Known rows, with every step that occurs
T-F-M-N-S: [ -2  17   0  27   6 -21   3   9  -1   4   5 -12  -3  10   5 -14  29  11
  -3  18  -3 -21 -33   9 -17]
T-F: [ -2  -4  -1   9  -1  -4   9  -5  -6  -2  -3  -8  -1  -3  -4   6  12  -5
  11   1   4  -1 -29 -12   8]
N-T-F-V: [-12   5 -16   3  10 -10  -2   5  -3   5  -2   9   2   7   5  -3  36   1
   1 -13  -2 -14 -52  -2   3]
M-F: [  1  -1   3   7   5  -4   2   3  -9   0  -6  -3   3   1  -6  -1  27   1
  -9   6  -4   2 -15 -13   3]
V-F-T: [  0  11 -13 -11   0  -6   4   0   3   2   0   1   0  11  11  -6 -33  -2
 -10   0  -4   1 -12   5   9]
S-N-M: [  3   5  -6   7   4  11  -4  -1   7  14  -6  -1  -7  16   7  14   2  11
   0   6  -4 -34   1   7   0]
N-T: [  0   2  -5   3   6  -4  -7   1   3   2  -5   4  -4   3   0  -2  27   8
  -4   6  -3 -14  -4  15   3]
S-F-M: [  7  -7  -6  -2  -3   2 -17  19   9   7 -13   0   1  10   4 -10 -19  -1
   6   7  -6  -7   3  19   2]
F-V: [-11   7  -7  -8   8  -6  -8   9   2   5   6  10   3   8  10  -1   4  -3
  -5 -20  -3   3 -16  -1 -12]
V-N-T-F: [ -7   0 -18  -5  -3 -16   2   3   2   9  -8  -7 -15   7  -7   8  35   0
   7   5   2  -9 -34   0  -3]
N-M: [  1  -1  -4   1   5   0  -3  -7   1   3   2   4  -4  10  -1  -2   9  10
   1   3   0 -34   4   2   4]
V-N-M-F-T: [  2   1 -17 -13   8 -22   1   7  -2   9  -2   0  -5  22  -2  -1  19  13
 -20  10 -13 -28  -9   3 -11]
T-F-V: [-12   5  -9   1   5 -10   3   5  -5   0   3   3   5   3   3   2  12  -7
   2 -20  -1  -5 -48 -14  -2]
T-F-M: [ -1   1  -4   2  -4 -11   2   6  -3  -6  -3  -5   4  10   8 -17  11 -10
   5  10   1 -10 -31   7   0]
V-F: [ -4   8  -8 -10   0   0   1  -5  -2   2  -6  -5  -5   5  -3  -3 -18  -4
   5  -2  -4   4 -16  -9  16]
V-F-M: [  1   9 -11 -16  -4  -7  -5   3   3   4  -4  -4  -4  18   8 -19 -19  -9
   3   7  -5  -3 -19  10   4]
M-N-S-F: [  1   6   5  28   2  -4  -7  13   7  14  -7  -8  -7  -1  -7  11  -5  17
   2   9  -8 -11   5  -4  -8]
T-F-V-N-S: [-19   7 -13 -16   2 -17  -3  11   6  18  13  -4 -11   5  12   7  16   2
  -3 -11  -3  -8 -56 -16 -20]
T-F-V-N: [-16   3 -19 -13  -2 -15  -1  13   1   5   2  -1  -4  12  -2   5  14  -9
   4 -17  -2   4 -49 -20 -14]
M-F-V-N: [-11   7 -14 -16   6 -16  -5  16  -2  13   0   0   0  14  -4   2  29  -4
 -12 -14 -10   9 -35 -18 -21]

Rows
[ -1  25  -9  13   2 -11  -3  10   2   7  -7  -8  -2  20 -10 -16  -4  -2
   2  11 -12  -2 -12   5   0]  V-F-M-N
[ -5   7  -6  -1  16 -14  -8   6  -8   7   2  13   5  17   2  -8  38   8
 -12 -10  -8 -35 -28 -13  -3]  N-M-F-V
[ -8  -2 -23 -18   7  -5 -23  25  12  23 -14   9 -13  15  -4   7   8   2
   1 -13 -12  -6 -15   4 -10]  S-F-V-N-T
[-13   7 -23 -17   8 -13 -16  17   8  18   1   9  -9  15   3   2  27   4
 -11 -13  -7  -5 -21   8 -18]  F-V-N-T
[  3   3  -4   0   8 -11  10   9  -5  -1  -1   4  11   8   7  -3   9   5
 -24   5  -5  -2 -12   3  -4]  M-F-T
[ -1  -1 -11  -9   6 -16  -1  -1  -6  13  -6  -7 -11  16 -14   2  34   9
  -4  11  -9 -27 -12 -13  -6]  V-N-M-F
[ -4  -3 -10  11   2  -6   3  -4  -3  -1 -11   0  -5   1  -3   1  36   3
   4   6   2 -13 -33   0  12]  N-T-F
[ -1   0 -18 -11  -1 -17  -2  13   5   6  -9  -8 -11  19  -3 -12  34  -5
   5  14  -4 -15 -37  19  -9]  V-N-T-F-M
[ -7  -1  -5  -6   5   2 -20  18  11  21   3   8  -4   1  19   3 -17   9
  -7 -11  -8 -12 -19  -1  -5]  N-S-F-V
[  0  15  -5  30   9  -9   0   4  -1   6  -9   1  -3   7 -18   1  39  10
  -6  10  -2 -13   1  10  -6]  M-N-T
[ -8  -3 -17 -22  -1   0 -16  26  12  18  -9   3  -8  11  -4  10 -21  -5
   3 -18 -11   8 -15 -12 -14]  S-F-V-N
[  1  -9   3   4  -1   1 -11   8   9  15  -3  -4  -6  -5   8   6 -18  13
   2   8  -5 -11   1   0   3]  N-S-F
[-16   5 -24 -18   6 -17  -5   8   2  13   2   0  -9  21  -2   6  22   0
   9 -14  -4 -32 -46 -18 -12]  T-F-V-N-M
[ -8   7 -21 -12  14 -19  -8  19  -3  18  -7   8  -5  16  -4  -2  52   4
 -17  -8 -13  -4 -35  -2 -18]  M-F-V-N-T
[-11  20 -15  30  13 -17   1  12  -4   9  -7   7   3  10 -12   4  50   5
  -2 -11  -1 -17 -46  -4  -5]  M-N-T-F-V
[ -4  11 -11   9  14  -1  -9  14   0  18  -7   5  -1  23   8   8  33   9
 -16  -8 -10 -33 -34  -6  -4]  S-N-M-F-V
[ 10  -5  -2  -2   2   0  -8  13  13  13  -3   5  -1   1  21   5 -35  17
 -13   6  -9 -15   4  16  -5]  N-S-F-T
[ -3   2 -13 -15   1 -11  -5   1   5  11   1  -4 -14  17  -8   1   9   7
   4   5  -5 -28   4  -4  -8]  V-N-M
[ -2  16   7  28   6 -13   1   0   0  11   6  -6  -3  -2  -2   5  17  18
  -7   9  -5 -11   0   1 -15]  M-N-S
[  0  -9  -7 -14  -6  -1 -12  14  15  22  -6 -10 -17   3   1  11 -19  13
   4   9 -10  -5  -1  -7 -12]  V-N-S-F
[  2  25 -11  17   7 -13  -8  10   2  12 -12  -4  -7  24 -10 -18  20   2
  -4  16 -12 -15 -15  20   1]  V-F-M-N-T
[  5  -3   0  -5   1  -4 -20  15  13  15  -5  -3  -5   9  21 -13 -15   9
   1  13  -9 -15  -3  22  -4]  N-S-F-M
